What can hang from each mark:
J: N
T: E L
F: L
K: C L
E: N T U
U: E
L: F K T
C: K

Every row comes from one small tree of marks. The marks that hang from a mark follow it in brackets, in alphabetical order. Every link used is in the known rows. Which tree was each row made from?
Known rows:
F[L[K T]]: [ 0.18  0.04  0.25 -0.08  0.17  0.20 -0.16 -0.01 -0.40  0.31  0.20 -0.05
 -0.29 -0.15 -0.21 -0.24  0.25  0.02  0.08 -0.11  0.50 -0.18]
K[C L[F T[E]]]: [-0.09  0.07  0.33  0.06  0.37  0.09  0.20 -0.05 -0.12 -0.24 -0.12  0.00
 -0.29 -0.10  0.22 -0.11  0.13  0.38  0.12  0.39  0.25 -0.03]
U[E[N T]]: [ 0.05 -0.13 -0.33 -0.08 -0.61 -0.16 -0.18 -0.02  0.21  0.02  0.36  0.12
  0.48  0.33 -0.02  0.25 -0.39 -0.40 -0.14 -0.23 -0.37  0.03]
C[K[L[F T[E]]]]: [-0.13  0.12  0.30  0.06  0.35  0.11  0.22 -0.01 -0.01 -0.13  0.11  0.02
 -0.38 -0.15  0.18 -0.03  0.19  0.39  0.06  0.35  0.41 -0.02]
F[L[K[C] T]]: [ 0.22  0.03  0.35 -0.02  0.24  0.19 -0.18  0.18 -0.63  0.31 -0.10  0.00
 -0.26 -0.29 -0.18 -0.29  0.38  0.01  0.06 -0.03  0.54 -0.10]
C[K]: [ 0.10  0.02 -0.07  0.05 -0.17 -0.08 -0.04  0.23 -0.13  0.22 -0.15  0.04
 -0.03 -0.01 -0.06 -0.04  0.06  0.03 -0.02 -0.09  0.14 -0.01]
U[E[N T[L[K]]]]: [-0.05  0.02 -0.31 -0.12 -0.45  0.02 -0.17  0.04  0.11  0.14 -0.03  0.16
  0.48  0.07 -0.17  0.04 -0.08 -0.48 -0.09 -0.25 -0.32  0.08]
K[C]: [ 0.12 -0.03 -0.05  0.08 -0.12 -0.09 -0.08  0.18 -0.23  0.10 -0.40  0.03
  0.06  0.04  0.02 -0.13  0.01 -0.01  0.02 -0.05 -0.02 -0.03]
E[N T[L] U]: [ 0.08 -0.17 -0.24 -0.06 -0.32 -0.14 -0.10 -0.14  0.33  0.13  0.10 -0.03
  0.47  0.09  0.18  0.32 -0.39 -0.45 -0.30 -0.14 -0.59  0.07]
F[L]: [ 0.32 -0.13  0.00 -0.01 -0.16 -0.01 -0.13  0.07 -0.16  0.28 -0.01  0.04
 -0.12  0.13 -0.18 -0.04 -0.07 -0.10  0.10 -0.05  0.07  0.01]
U[E[N T[L]]]: [ 0.01 -0.12 -0.34 -0.15 -0.67 -0.07 -0.06 -0.07  0.32  0.11  0.12  0.18
  0.57  0.28  0.03  0.20 -0.29 -0.51 -0.15 -0.16 -0.51  0.15]
F[L[T[E]]]: [ 0.12 -0.15  0.07 -0.12 -0.11  0.15  0.00 -0.07  0.12 -0.01  0.50  0.00
 -0.23  0.16 -0.09  0.08 -0.06  0.11 -0.15 -0.03  0.27 -0.06]
T[E[N] L[F]]: [-0.02  0.01 -0.07  0.01 -0.18 -0.03  0.24 -0.11  0.36 -0.12 -0.26  0.04
  0.13  0.13 -0.03  0.08 -0.08 -0.27  0.13  0.10 -0.51  0.27]
U[E[T[L[F]]]]: [ 0.09 -0.05 -0.25 -0.04 -0.43 -0.13  0.05 -0.14  0.19  0.09  0.21  0.07
  0.43  0.15  0.18  0.00  0.07 -0.26  0.03  0.01 -0.19  0.17]
F[L[T]]: [ 0.24 -0.12  0.22 -0.12 -0.06  0.13 -0.06 -0.13 -0.18  0.29  0.31 -0.03
 -0.20  0.06 -0.02 -0.08  0.03 -0.03  0.00 -0.04  0.33 -0.10]
U[E]: [-0.09 -0.05 -0.35 -0.06 -0.44 -0.13 -0.11  0.11  0.09  0.05  0.26  0.10
  0.18  0.33 -0.04  0.01 -0.21  0.05  0.03 -0.22  0.04 -0.01]
E[N]: [ 0.07 -0.06 -0.06 -0.02 -0.26 -0.08 -0.06 -0.01  0.04  0.10 -0.17  0.03
  0.15  0.18 -0.13  0.04 -0.27 -0.24  0.08 -0.13 -0.32  0.00]
K[C L[F T]]: [ 0.03  0.09  0.49  0.06  0.38  0.08  0.15 -0.12 -0.41  0.06 -0.31 -0.04
 -0.24 -0.21  0.26 -0.28  0.24  0.27  0.26  0.38  0.30 -0.05]
K[C L[F]]: [ 0.10  0.07  0.26  0.17  0.30 -0.06  0.09  0.07 -0.41  0.06 -0.61  0.05
 -0.17 -0.14  0.11 -0.22  0.12  0.17  0.35  0.37  0.02  0.05]
E[N T[L[K]] U]: [ 0.03 -0.05 -0.21 -0.01 -0.08 -0.08 -0.18 -0.02  0.12  0.15 -0.03 -0.03
  0.36 -0.12 -0.04  0.20 -0.16 -0.39 -0.23 -0.22 -0.40 -0.01]
L[K[C] T]: [ 0.01  0.12  0.20 -0.01  0.21  0.11 -0.13  0.10 -0.44  0.14 -0.22 -0.07
 -0.13 -0.25 -0.03 -0.32  0.33  0.11  0.02 -0.10  0.45 -0.21]
L[F]: [ 0.17  0.04  0.03  0.08 -0.01 -0.15  0.03 -0.09 -0.09  0.08 -0.10 -0.08
 -0.02  0.05  0.00 -0.13  0.07  0.01  0.27  0.05  0.00  0.01]
J[N]: [ 0.08 -0.04 -0.38  0.06 -0.15 -0.03 -0.22  0.09 -0.13  0.06 -0.28  0.00
  0.06  0.17  0.09  0.11 -0.15 -0.04  0.14 -0.17 -0.17 -0.06]
T[E[U] L]: [-0.16 -0.13 -0.44 -0.01 -0.16 -0.10  0.04  0.05  0.50 -0.15  0.16  0.01
  0.11  0.22  0.11  0.27 -0.30  0.16 -0.30 -0.11 -0.26  0.05]
U[E[T]]: [ 0.09 -0.12 -0.42 -0.04 -0.53 -0.16 -0.18 -0.01  0.17  0.02  0.45  0.07
  0.37  0.31  0.02  0.13 -0.22 -0.15 -0.17 -0.22 -0.06 -0.06]

Write each row's tree:
[ 0.11  0.01  0.19  0.00  0.19  0.21 -0.12  0.23 -0.32  0.00  0.06  0.04
 -0.33 -0.19 -0.24 -0.12  0.28  0.11 -0.09 -0.02  0.46 -0.06]
F[L[K[C] T[E]]]
[-0.29  0.03 -0.08 -0.06  0.18  0.02 -0.11 -0.01  0.20 -0.24  0.51 -0.12
 -0.04  0.02 -0.09  0.20 -0.23  0.10 -0.24 -0.23  0.07 -0.13]
L[K T[E[N U]]]
[-0.10  0.06 -0.28  0.00 -0.04  0.08  0.01  0.13  0.18 -0.06 -0.32  0.08
 -0.04  0.00 -0.24 -0.05  0.11  0.08 -0.07 -0.09 -0.04 -0.01]
T[E L[K]]
[-0.22  0.05  0.22 -0.04  0.09  0.18  0.14  0.05  0.13 -0.07  0.04  0.12
 -0.22 -0.01  0.05  0.14 -0.16  0.14 -0.11  0.15  0.09 -0.03]
C[K[L[T[E[N]]]]]
[ 0.06  0.19  0.37  0.06  0.39  0.04 -0.02  0.03 -0.56  0.09 -0.19 -0.12
 -0.16 -0.36  0.02 -0.40  0.52  0.11  0.23  0.05  0.45 -0.09]
L[F K[C] T]
[ 0.15 -0.18 -0.24  0.00 -0.24 -0.23 -0.20 -0.08  0.23  0.02  0.38 -0.09
  0.37  0.13  0.08  0.37 -0.50 -0.31 -0.27 -0.21 -0.45 -0.05]
E[N T U]
[-0.14  0.03  0.30 -0.01  0.23  0.10  0.24 -0.27  0.17 -0.24  0.11  0.01
 -0.21  0.06  0.10  0.06 -0.13  0.13  0.17  0.30 -0.06  0.00]
K[L[F T[E[N]]]]
[-0.02  0.14  0.47  0.05  0.36  0.08  0.16 -0.07 -0.31  0.19 -0.05  0.00
 -0.33 -0.24  0.24 -0.21  0.29  0.28  0.22  0.33  0.46 -0.05]
C[K[L[F T]]]
[-0.23 -0.11 -0.10 -0.09 -0.09 -0.04 -0.01 -0.14  0.43 -0.25  0.63 -0.10
  0.06  0.23  0.11  0.33 -0.43  0.07 -0.30 -0.17 -0.13 -0.06]
L[T[E[N U]]]
[-0.24 -0.02  0.12  0.04  0.42 -0.02  0.15 -0.20  0.22 -0.30  0.53 -0.13
 -0.29  0.03  0.30  0.15 -0.15  0.53 -0.03  0.26  0.21 -0.08]
K[L[F T[E[U]]]]
[-0.02  0.01  0.08 -0.02  0.09 -0.01  0.14 -0.24  0.21 -0.24  0.40 -0.13
 -0.15  0.12  0.11 -0.04  0.10  0.19  0.04  0.08  0.21 -0.04]
L[F T[E]]
[ 0.02  0.16  0.26  0.00  0.33  0.05 -0.01 -0.18 -0.31  0.09  0.11 -0.17
 -0.20 -0.20 -0.03 -0.34  0.42  0.13  0.25 -0.01  0.45 -0.14]
L[F K T]
[-0.14 -0.05 -0.16  0.03 -0.08 -0.15  0.17 -0.08  0.43 -0.20  0.05 -0.03
  0.18  0.12  0.08  0.27 -0.25 -0.11 -0.03  0.02 -0.53  0.27]
T[E[N U] L[F]]
[ 0.25 -0.04  0.04 -0.02 -0.28 -0.08  0.10 -0.26  0.15  0.14 -0.24 -0.01
  0.38 -0.01  0.09  0.06  0.00 -0.56  0.09  0.08 -0.55  0.17]
E[N T[L[F]]]
[-0.18  0.08 -0.22  0.09  0.26 -0.09  0.06  0.08  0.16 -0.18  0.04 -0.08
 -0.05 -0.11 -0.06  0.05  0.12  0.19  0.00 -0.01 -0.07  0.10]
T[E[U] L[F K]]
[-0.12  0.04  0.22  0.03  0.32  0.09  0.23 -0.24  0.11 -0.23  0.18 -0.06
 -0.33  0.02  0.17 -0.04  0.02  0.42  0.12  0.33  0.26 -0.09]
K[L[F T[E]]]
[-0.15 -0.13 -0.32  0.02 -0.18 -0.17 -0.07  0.07  0.44 -0.25  0.32 -0.03
  0.14  0.28 -0.05  0.43 -0.55 -0.04 -0.22 -0.19 -0.39  0.05]
T[E[N U]]
[-0.21 -0.12 -0.33 -0.05 -0.25 -0.09  0.06  0.03  0.54 -0.15  0.07  0.03
  0.23  0.25  0.02  0.37 -0.46 -0.13 -0.26 -0.13 -0.56  0.15]
T[E[N U] L]
[ 0.27  0.10  0.08  0.10  0.13 -0.03 -0.02  0.04 -0.34  0.17 -0.59  0.00
  0.18 -0.40  0.02 -0.26  0.49 -0.26  0.09  0.09 -0.08  0.07]
E[T[L[F K[C]]]]
[-0.27 -0.06  0.06  0.03  0.29  0.04  0.02  0.07  0.06 -0.25  0.21 -0.01
 -0.21  0.00  0.27  0.17 -0.23  0.52 -0.26  0.18  0.21 -0.13]
K[C L[T[E[U]]]]
[ 0.09  0.18  0.14  0.11  0.21  0.01  0.06  0.16 -0.45  0.19 -0.80  0.01
  0.01 -0.35 -0.08 -0.40  0.52 -0.07  0.31  0.09  0.04  0.12]
T[L[F K[C]]]
[-0.08  0.13 -0.03  0.02  0.08  0.04  0.14  0.02  0.12 -0.11 -0.42  0.03
  0.04 -0.08 -0.23 -0.03  0.16 -0.22  0.19  0.03 -0.32  0.21]
T[E[N] L[F K]]
[ 0.10 -0.15  0.14 -0.14 -0.17  0.16  0.01 -0.09  0.16 -0.02  0.42  0.04
 -0.13  0.18 -0.15  0.18 -0.22 -0.17 -0.11 -0.04 -0.02  0.03]
F[L[T[E[N]]]]
[-0.12 -0.07 -0.01 -0.13 -0.17  0.08  0.08 -0.16  0.34 -0.18  0.31 -0.02
  0.01  0.23  0.01  0.16 -0.27 -0.04 -0.15 -0.10 -0.10 -0.06]
L[T[E[N]]]
[-0.06  0.16  0.21  0.07  0.37  0.07  0.05  0.08 -0.24 -0.23 -0.01 -0.09
 -0.22 -0.24 -0.06 -0.24  0.42  0.24  0.09  0.06  0.39 -0.04]
L[F K[C] T[E]]
[-0.14  0.08  0.12 -0.03  0.10  0.15 -0.05  0.14 -0.11 -0.18 -0.16  0.02
 -0.07 -0.13 -0.16 -0.05  0.07 -0.05 -0.12 -0.11  0.08 -0.07]
L[K[C] T[E[N]]]
[-0.02  0.16 -0.02  0.13  0.19  0.00  0.10  0.21 -0.16 -0.12 -0.63  0.05
 -0.07 -0.23 -0.10 -0.21  0.41  0.05  0.13  0.12 -0.01  0.16]
T[E L[F K[C]]]
[-0.19 -0.10 -0.17 -0.07  0.00 -0.06 -0.04 -0.12  0.39 -0.25  0.72 -0.13
 -0.04  0.21  0.18  0.25 -0.28  0.34 -0.35 -0.16  0.17 -0.17]
L[T[E[U]]]
[-0.25  0.00 -0.32 -0.01  0.00 -0.01 -0.04  0.14  0.32 -0.13 -0.07  0.02
  0.13  0.01 -0.19  0.23 -0.23 -0.09 -0.18 -0.19 -0.36  0.08]
T[E[N U] L[K]]
[-0.04  0.01  0.31  0.00  0.22  0.14  0.05 -0.02 -0.35  0.12 -0.31  0.02
 -0.20 -0.10  0.21 -0.19  0.03  0.28  0.04  0.22  0.30 -0.19]
K[C L[T]]
[ 0.05  0.15  0.03  0.04  0.15  0.00  0.06 -0.03 -0.21  0.20 -0.47 -0.04
 -0.03 -0.20 -0.13 -0.31  0.40 -0.05  0.30  0.03  0.04  0.07]
T[L[F K]]
[ 0.31  0.01  0.14  0.08  0.13  0.05 -0.24  0.39 -0.61  0.30 -0.42  0.08
 -0.19 -0.24 -0.36 -0.22  0.27 -0.07  0.15 -0.06  0.25  0.00]
F[L[K[C]]]
[ 0.15  0.17  0.16  0.16  0.29 -0.09 -0.07  0.22 -0.54  0.08 -0.52 -0.04
 -0.09 -0.30 -0.15 -0.33  0.42  0.02  0.32  0.02  0.18  0.03]
L[F K[C]]
[ 0.04 -0.11 -0.41 -0.10 -0.61 -0.08 -0.06 -0.06  0.29  0.14  0.19  0.15
  0.46  0.27  0.11  0.09 -0.13 -0.25 -0.19 -0.14 -0.22  0.03]
U[E[T[L]]]
